What can hang from each mark
k_4: k_747 k_878 k_955
k_102: k_566 k_747 k_878
k_878: k_94 k_102
k_94: k_4 k_878
k_955: k_4 k_566 k_878
k_566: k_94 k_955
k_161: k_878

Every row comes from one small tree of marks. The marks that hang from a mark follow it in brackets, in the order of their numbers. Every link used is in the known rows. Which tree was each row made from?
(in the rows, 100 means zero)
Known rows
k_4[k_878]: 74	77	69	87	176	80	86	116	111	126	88	124	121	78	82	107	88	122	78	88	149	98	99	96
k_161[k_878]: 84	79	79	92	132	81	98	135	114	118	105	135	95	83	77	109	94	130	74	87	94	110	104	105
k_566[k_94[k_4[k_747] k_878] k_955]: 82	132	85	103	131	103	96	79	89	129	82	83	136	102	71	112	97	120	107	75	115	121	123	127
k_4[k_878 k_955]: 73	69	72	88	158	80	109	89	110	135	80	133	125	83	93	103	72	137	73	109	133	99	107	85
k_955[k_4 k_566 k_878]: 79	108	82	100	103	91	96	133	103	110	91	54	59	78	118	98	114	64	96	86	95	105	117	62
k_955[k_4[k_747] k_566]: 75	107	80	92	84	106	119	85	115	110	83	75	90	89	94	106	107	64	107	99	98	105	102	66
k_878[k_94[k_4[k_747]] k_102[k_566[k_955]]]: 101	81	86	96	101	103	118	93	100	97	83	86	147	105	109	117	121	70	108	101	96	92	117	124
k_94[k_4 k_878]: 93	96	84	94	147	98	61	89	91	136	76	79	113	88	71	109	88	87	102	81	129	106	100	103
k_955[k_4 k_566 k_878[k_94]]: 87	101	84	104	107	89	114	144	101	107	91	47	68	81	129	95	115	52	102	83	98	105	120	77
k_955[k_878[k_94[k_4]]]: 94	77	83	106	147	92	91	141	99	126	88	89	87	80	98	103	98	83	94	70	106	105	119	115
k_566[k_94[k_878]]: 81	108	75	103	163	93	94	90	116	133	88	93	129	91	67	101	87	128	99	76	101	118	110	129
k_4[k_747 k_878 k_955]: 69	85	71	88	132	95	121	63	108	130	82	138	127	87	76	108	73	149	89	123	133	103	105	77
k_955[k_566 k_878]: 77	102	79	96	130	87	78	116	116	119	92	91	77	79	102	99	102	91	89	79	92	105	115	85
k_94[k_4[k_878 k_955]]: 84	69	80	93	139	88	99	84	95	141	66	104	120	86	86	104	76	103	78	99	128	97	109	89
k_102[k_878[k_94[k_4]]]: 96	44	78	101	129	92	101	140	102	125	88	97	94	79	76	105	103	63	74	88	120	103	107	122
k_566[k_94[k_4] k_955[k_878[k_102[k_747]]]]: 87	127	84	107	143	92	101	113	84	112	89	81	112	94	100	110	119	111	87	70	89	112	142	132
k_94[k_4 k_878[k_102[k_566[k_955] k_747]]]: 96	114	86	82	122	100	68	83	74	106	86	70	130	98	86	113	120	86	106	95	106	96	112	97
k_878[k_94[k_4] k_102[k_747]]: 105	87	83	91	146	96	119	91	95	107	84	93	126	95	100	109	115	66	95	88	101	95	115	135
k_878[k_94 k_102[k_566]]: 97	63	79	95	133	90	117	108	123	99	90	101	141	97	110	109	115	79	99	100	86	90	108	127
k_566[k_94]: 78	88	74	104	157	93	112	101	130	132	85	111	124	89	69	103	88	118	86	69	84	113	113	133
k_94[k_4[k_747 k_955] k_878[k_102[k_566]]]: 95	102	85	94	85	109	94	33	87	119	73	75	134	101	81	112	99	103	119	132	98	98	107	86
k_878[k_94[k_4] k_102[k_566[k_955] k_747]]: 100	85	87	84	118	100	118	108	88	92	88	86	141	103	108	111	128	64	96	88	81	90	121	123
k_94[k_4[k_955] k_878[k_102[k_747]]]: 98	109	86	88	132	98	89	46	79	124	76	83	121	96	88	109	97	99	101	112	108	101	111	100
k_878[k_94[k_4[k_747 k_955[k_566]]]]: 93	76	87	97	105	106	133	67	109	130	70	95	121	97	93	101	83	73	101	95	95	104	112	110
k_94[k_878[k_102[k_566[k_955]]]]: 87	104	79	88	145	88	67	93	103	105	95	95	136	96	98	116	112	110	105	102	116	99	104	104

Which tree is each row?
84	95	87	99	84	108	107	62	98	134	71	89	92	89	85	103	87	92	99	103	83	105	118	78 | k_94[k_4[k_747 k_955[k_566 k_878]]]
97	65	87	99	111	84	124	121	100	123	92	115	105	92	92	104	86	108	80	93	91	109	114	115 | k_161[k_878[k_94[k_4[k_955]]]]
88	112	79	97	133	93	104	137	89	96	103	73	70	78	114	109	130	85	95	95	98	101	120	82 | k_955[k_4 k_878[k_102[k_747]]]
107	72	83	104	148	89	112	93	109	114	77	89	130	95	112	112	107	61	97	91	117	96	112	142 | k_878[k_94[k_4] k_102]
92	115	79	93	132	86	104	108	101	97	98	80	92	86	123	99	123	80	96	91	88	99	125	105 | k_955[k_566 k_878[k_94 k_102[k_747]]]
85	88	75	77	129	100	100	97	112	94	97	113	127	92	85	110	122	97	91	100	68	89	107	100 | k_878[k_102[k_566 k_747]]
78	84	70	86	153	77	86	115	105	101	92	111	141	89	104	114	112	117	82	104	138	88	108	96 | k_4[k_878[k_102[k_566[k_955]]]]
85	85	72	95	134	88	143	55	105	114	83	125	144	94	106	110	89	136	98	137	141	97	111	102 | k_4[k_747 k_878[k_94 k_102] k_955]
78	122	79	107	89	100	132	42	116	118	84	96	105	95	99	102	97	130	104	126	67	110	129	95 | k_4[k_747 k_955[k_566[k_94] k_878[k_102]]]
74	92	76	79	116	110	116	113	113	109	96	106	129	93	51	95	108	114	89	73	34	102	114	100 | k_102[k_566[k_94] k_747]
84	82	79	102	144	87	104	89	114	124	88	121	97	84	112	108	91	122	84	111	90	102	120	100 | k_4[k_955[k_878[k_102]]]
89	100	78	108	134	87	97	138	100	102	97	71	72	77	122	112	124	82	96	98	109	101	117	87 | k_955[k_4 k_878[k_102]]
71	112	80	81	119	105	105	142	95	100	106	102	116	93	73	99	119	125	86	65	44	106	131	97 | k_102[k_566[k_94 k_955[k_878]] k_747]
81	106	80	107	119	85	121	66	117	121	81	91	104	91	116	96	95	118	88	112	66	106	130	102 | k_4[k_955[k_566[k_94] k_878[k_102]]]
73	122	82	77	106	108	110	125	85	99	102	75	127	99	75	100	121	109	100	75	62	107	121	86 | k_102[k_566[k_94[k_878] k_955[k_4]] k_747]
89	118	76	84	166	92	75	78	99	110	97	103	120	89	84	112	108	115	102	99	120	103	102	109 | k_94[k_878[k_102[k_747]]]
104	87	84	103	107	86	123	106	98	104	98	105	111	94	95	114	110	104	94	106	102	105	113	127 | k_161[k_878[k_94[k_4[k_747]] k_102]]
99	80	80	101	135	74	119	128	111	101	106	120	112	91	106	112	107	114	84	102	102	105	111	131 | k_161[k_878[k_94 k_102]]
76	124	80	100	165	88	90	101	106	127	92	101	137	97	85	110	93	133	94	68	115	121	121	134 | k_566[k_94[k_878] k_955]
79	91	85	102	109	99	93	134	100	115	87	80	120	94	85	103	111	105	90	69	61	104	129	105 | k_102[k_566[k_94[k_4] k_955[k_878]]]
97	102	86	84	106	103	89	54	78	116	77	73	129	99	85	106	104	97	104	117	86	95	111	87 | k_94[k_4[k_955] k_878[k_102[k_566 k_747]]]
92	87	85	96	126	98	101	83	89	126	77	97	96	87	94	106	96	95	85	98	85	99	122	96 | k_94[k_4[k_955[k_878[k_102[k_747]]]]]
78	89	76	94	122	100	93	105	118	119	89	86	137	95	64	98	98	119	102	82	67	105	107	105 | k_102[k_566[k_94[k_878]]]
70	104	78	88	135	93	106	125	96	110	93	108	112	87	100	119	106	105	90	89	150	107	110	82 | k_566[k_955[k_4[k_747 k_878]]]
83	116	76	102	107	92	113	56	109	119	71	69	129	96	86	100	104	92	97	97	103	102	116	107 | k_955[k_566[k_94[k_4[k_747 k_878[k_102]]]]]
